Every row comes from one small tree of marks. Brackets hold a mark, then the marks that hang from it, in alphabetical order. Every link used is in the known rows. Which tree was each row made from?
Known rows:
{rarev mepon}: [.00,.18,-.02,-.14,-.05,.00,.02,.09,.01,-.07,-.02,.06,.08,.00,.08,-.04,.11,-.18,-.09,.04,-.12,.01,.19,.05]
{darid {gopomu {baru mepon}}}: [-.04,-.01,-.01,-.02,-.05,.18,.00,.16,-.01,-.03,.14,.07,.02,-.01,-.01,.03,.09,-.25,-.21,.15,.00,.09,.20,-.07]
{rarev {mepon {baru bamu {gopomu darid} tuvid}}}: [.05,.00,.03,-.22,.00,-.02,.03,.53,-.08,-.17,.12,.17,.06,-.08,.01,-.10,-.01,-.20,-.15,.11,-.11,-.03,.38,.05]
{bamu {baru gopomu mepon}}: [-.01,.04,-.02,-.09,-.01,.06,.04,.22,-.08,-.10,.18,.08,.06,.04,.00,.03,.13,-.15,-.13,.07,.03,.07,.21,.02]
{mepon rarev}: [.03,.12,-.03,-.01,-.06,.01,.05,-.11,-.05,-.02,-.01,-.01,.06,.01,.03,.03,.14,-.21,-.13,.20,-.05,-.07,.03,-.07]
{mepon {baru gopomu} rarev}: [-.01,.10,-.02,-.08,-.05,.00,.09,-.10,-.07,-.08,.13,.02,.08,.00,-.02,.02,.07,-.24,-.20,.27,.02,-.06,.14,-.05]
{darid {gopomu {baru mepon ragev}}}: [.02,-.05,-.01,-.06,-.08,.25,-.05,.08,.02,-.02,.20,.08,.04,.05,.00,-.03,.01,-.21,-.22,.20,.02,.10,.18,-.08]
{tuvid {rarev mepon {ragev {baru gopomu}}}}: [.04,.32,-.02,-.33,-.01,.07,-.09,-.13,.02,-.06,.32,.05,.12,.06,.03,-.09,-.07,-.21,-.19,.15,.00,.00,.32,.02]
{tuvid {rarev {ragev baru}}}: [.05,.12,-.02,-.14,-.03,.09,.02,-.33,.03,-.02,.29,-.02,.09,.04,.01,.06,-.01,-.18,-.15,.11,.00,-.05,.11,-.02]
{bamu {baru {ragev {rarev mepon}} tuvid}}: [.18,.08,.03,-.23,-.04,.21,.09,.01,.05,-.09,.17,.09,.04,.02,.11,-.15,.04,-.18,.03,.05,.05,.00,.25,-.05]
{ragev {baru mepon tuvid}}: [.02,.07,.01,-.23,.03,.08,.03,-.07,-.02,-.07,.16,-.04,.06,-.05,.10,.07,.07,-.05,-.05,.01,.07,.00,.26,.03]
{ragev {baru {gopomu darid} tuvid} {rarev mepon}}: [.06,.24,.00,-.38,.03,.09,-.03,.15,-.02,-.12,.30,.05,.09,-.05,-.04,-.11,.03,-.23,.00,.27,-.09,-.02,.39,-.02]
{baru {gopomu darid} {tuvid rarev}}: [.05,-.02,-.01,-.09,.00,-.11,-.01,.26,-.03,-.06,.23,.11,.06,.01,-.11,-.07,-.04,-.17,-.10,.05,-.07,-.09,.18,-.01]
{tuvid rarev}: [.05,.01,-.03,-.01,-.03,-.08,.01,-.06,-.03,-.01,.06,.03,.08,.05,-.04,.06,.06,-.18,-.16,.03,-.03,-.06,.15,-.01]
{rarev mepon ragev}: [.00,.23,-.03,-.22,-.07,.09,.04,-.04,.05,-.08,.04,.09,.04,.03,.10,-.13,.11,-.17,-.09,.06,-.12,.00,.02,.05]
{bamu {baru gopomu {mepon rarev} ragev}}: [.09,.06,-.02,-.07,-.04,.14,-.04,.03,-.07,-.07,.17,.05,.05,.12,.02,-.07,.08,-.19,-.19,.28,.12,.04,.18,-.06]
{mepon {baru bamu {gopomu darid} ragev}}: [.05,-.14,-.02,-.05,-.05,.04,-.03,.29,-.07,-.14,.16,.11,.11,.02,-.11,-.01,.02,-.19,-.23,.26,-.11,.03,.26,.01]
{darid {gopomu {baru bamu ragev}}}: [.06,-.14,-.03,.02,-.09,.23,-.03,.21,.01,-.02,.18,.13,.06,.02,-.01,.01,-.06,-.22,-.20,.18,-.07,.05,.27,-.12]
{ragev {baru bamu gopomu mepon {tuvid rarev}}}: [.10,.02,.00,-.27,.10,.01,-.12,.20,-.11,-.07,.24,.02,.08,.01,.00,.07,-.10,-.08,-.20,.04,.09,-.04,.59,-.05]
{mepon baru {rarev ragev}}: [.03,.10,-.01,-.08,-.07,.10,.16,-.34,.00,-.07,.13,.00,.03,.00,.05,.00,.10,-.24,-.18,.23,.05,-.07,-.07,-.04]
{ragev {baru mepon}}: [.00,.10,-.01,-.17,.00,.07,-.02,-.14,-.04,-.05,.12,-.07,.10,.00,.04,.14,.15,-.12,-.14,.13,.02,.06,.25,.03]
{gopomu {baru bamu ragev tuvid}}: [.12,-.09,.02,-.05,-.05,.17,-.02,.22,.01,-.01,.14,.12,.01,-.02,.09,.00,-.10,-.09,-.08,.03,-.08,-.05,.36,-.07]
{baru bamu gopomu {mepon rarev}}: [.03,.11,-.05,-.15,.02,.03,-.10,.20,-.15,-.09,.04,.06,.04,.04,-.01,.02,.14,-.19,-.28,.27,-.01,-.02,.31,-.09]

Which tree is each row?
[.03,-.06,.01,.00,-.02,.01,.11,.39,-.02,-.10,.30,.10,.04,-.03,-.04,-.02,.04,-.15,-.01,.04,-.05,-.03,.08,.02] => {bamu {baru {gopomu darid} tuvid}}
[.02,-.03,.01,-.20,-.04,.06,.08,-.05,.01,-.11,.21,.08,.09,-.01,.04,-.11,-.09,-.09,-.06,.02,.04,-.03,.18,.03] => {mepon {baru gopomu ragev tuvid}}
[.00,-.11,-.03,.03,-.06,.15,.02,.32,-.03,-.02,.18,.13,.04,-.04,-.01,.07,.00,-.25,-.21,.13,-.10,.02,.28,-.13] => {darid {gopomu {baru bamu}}}
[.13,.01,-.03,-.08,-.02,.11,-.12,.02,-.10,-.05,-.07,.03,.04,.08,.05,.01,.12,-.17,-.26,.30,.01,.01,.25,-.09] => {baru bamu {mepon rarev} ragev}
[.09,-.16,.01,-.10,-.02,.25,-.05,.32,-.02,-.04,.17,.12,-.01,.00,.06,-.07,-.10,-.14,-.18,.07,.06,.04,.34,-.11] => {darid {gopomu {baru bamu mepon ragev tuvid}}}
[.02,.15,-.01,-.26,-.03,.04,.03,.15,-.06,-.15,.17,.11,.08,-.01,-.12,-.08,.14,-.33,-.16,.33,-.09,.02,.29,-.01] => {ragev {rarev {mepon {baru {gopomu darid}}}}}
[.07,-.04,-.08,-.17,-.02,.11,-.12,.25,-.08,-.11,.19,.12,.08,.07,-.16,-.06,.09,-.22,-.16,.34,-.19,.00,.27,-.11] => {baru bamu {gopomu darid} {ragev rarev}}
[.05,-.03,-.01,.00,-.04,.00,.03,.25,-.14,-.11,.13,.08,.07,-.01,-.10,.06,.09,-.29,-.28,.40,-.07,-.05,.22,-.07] => {mepon {baru bamu {gopomu darid}} rarev}
[.05,.21,-.02,-.27,-.02,.16,-.01,.00,-.01,-.09,.17,.05,.07,-.01,.14,.01,.03,-.16,-.16,.13,-.10,.02,.29,.02] => {rarev mepon {ragev {baru bamu}}}
[.07,.13,.01,-.18,.02,.18,.08,.04,-.03,-.11,.28,.08,-.04,.04,.09,-.12,.05,-.17,-.11,.16,.16,-.05,.03,-.05] => {bamu {baru gopomu {mepon {rarev ragev}} tuvid}}
[.08,-.06,.02,-.04,-.03,.09,.04,.31,-.03,-.03,.15,.11,-.01,-.08,.07,.09,-.04,-.11,-.08,.00,-.09,-.07,.35,-.08] => {gopomu {baru bamu tuvid}}
[.04,.13,-.05,-.17,-.03,.10,-.13,-.02,-.07,-.07,.10,.03,.07,.11,-.01,-.10,.08,-.18,-.21,.32,.03,.01,.17,-.06] => {baru gopomu {mepon rarev} ragev}
[.09,.01,.03,-.05,.02,.07,.04,.35,-.08,-.10,.22,.08,.00,.01,-.02,-.05,.10,-.21,-.12,.24,.09,-.02,.13,-.05] => {bamu {baru {gopomu darid} {mepon rarev} tuvid}}
[.12,.04,-.03,-.22,.02,.09,-.13,.20,-.10,-.09,.06,.09,.02,.07,.06,-.14,-.01,-.11,-.18,.19,.06,-.04,.34,-.09] => {baru bamu gopomu {mepon rarev} ragev tuvid}
[.16,.05,.06,-.06,-.01,-.02,.10,.19,.03,-.04,.13,.09,.04,.00,.11,-.05,-.04,-.19,-.05,-.09,.09,-.05,.29,.01] => {bamu {baru {tuvid {rarev mepon}}}}
[.09,.15,-.02,-.33,.01,.02,-.07,.27,-.01,-.10,.18,.18,.02,.03,.08,-.21,-.13,-.15,-.16,-.04,-.04,-.08,.35,-.02] => {baru bamu gopomu {tuvid {rarev mepon ragev}}}
[.10,-.17,.03,.02,-.02,.09,.01,.33,-.01,.00,.22,.14,.01,-.05,-.01,.01,-.17,-.22,-.18,-.01,.03,-.07,.36,-.15] => {darid {gopomu {baru bamu {tuvid rarev}}}}
[.10,.02,-.02,-.23,-.02,.13,.04,-.17,.02,-.06,.15,.04,.05,.01,.02,-.11,.05,-.12,.04,.07,-.03,-.06,.11,-.08] => {baru {ragev rarev} tuvid}
[-.03,.08,-.02,-.28,.03,.01,-.01,.19,-.05,-.11,.13,.07,.04,.01,.03,-.08,.06,-.06,-.07,-.04,.00,-.02,.22,.03] => {baru gopomu mepon tuvid}
[.13,-.06,-.03,-.23,.05,.02,-.15,.24,-.08,-.08,.12,.12,.04,.09,.01,-.12,-.10,-.06,-.20,.02,.07,-.03,.43,-.05] => {baru bamu gopomu mepon ragev {tuvid rarev}}
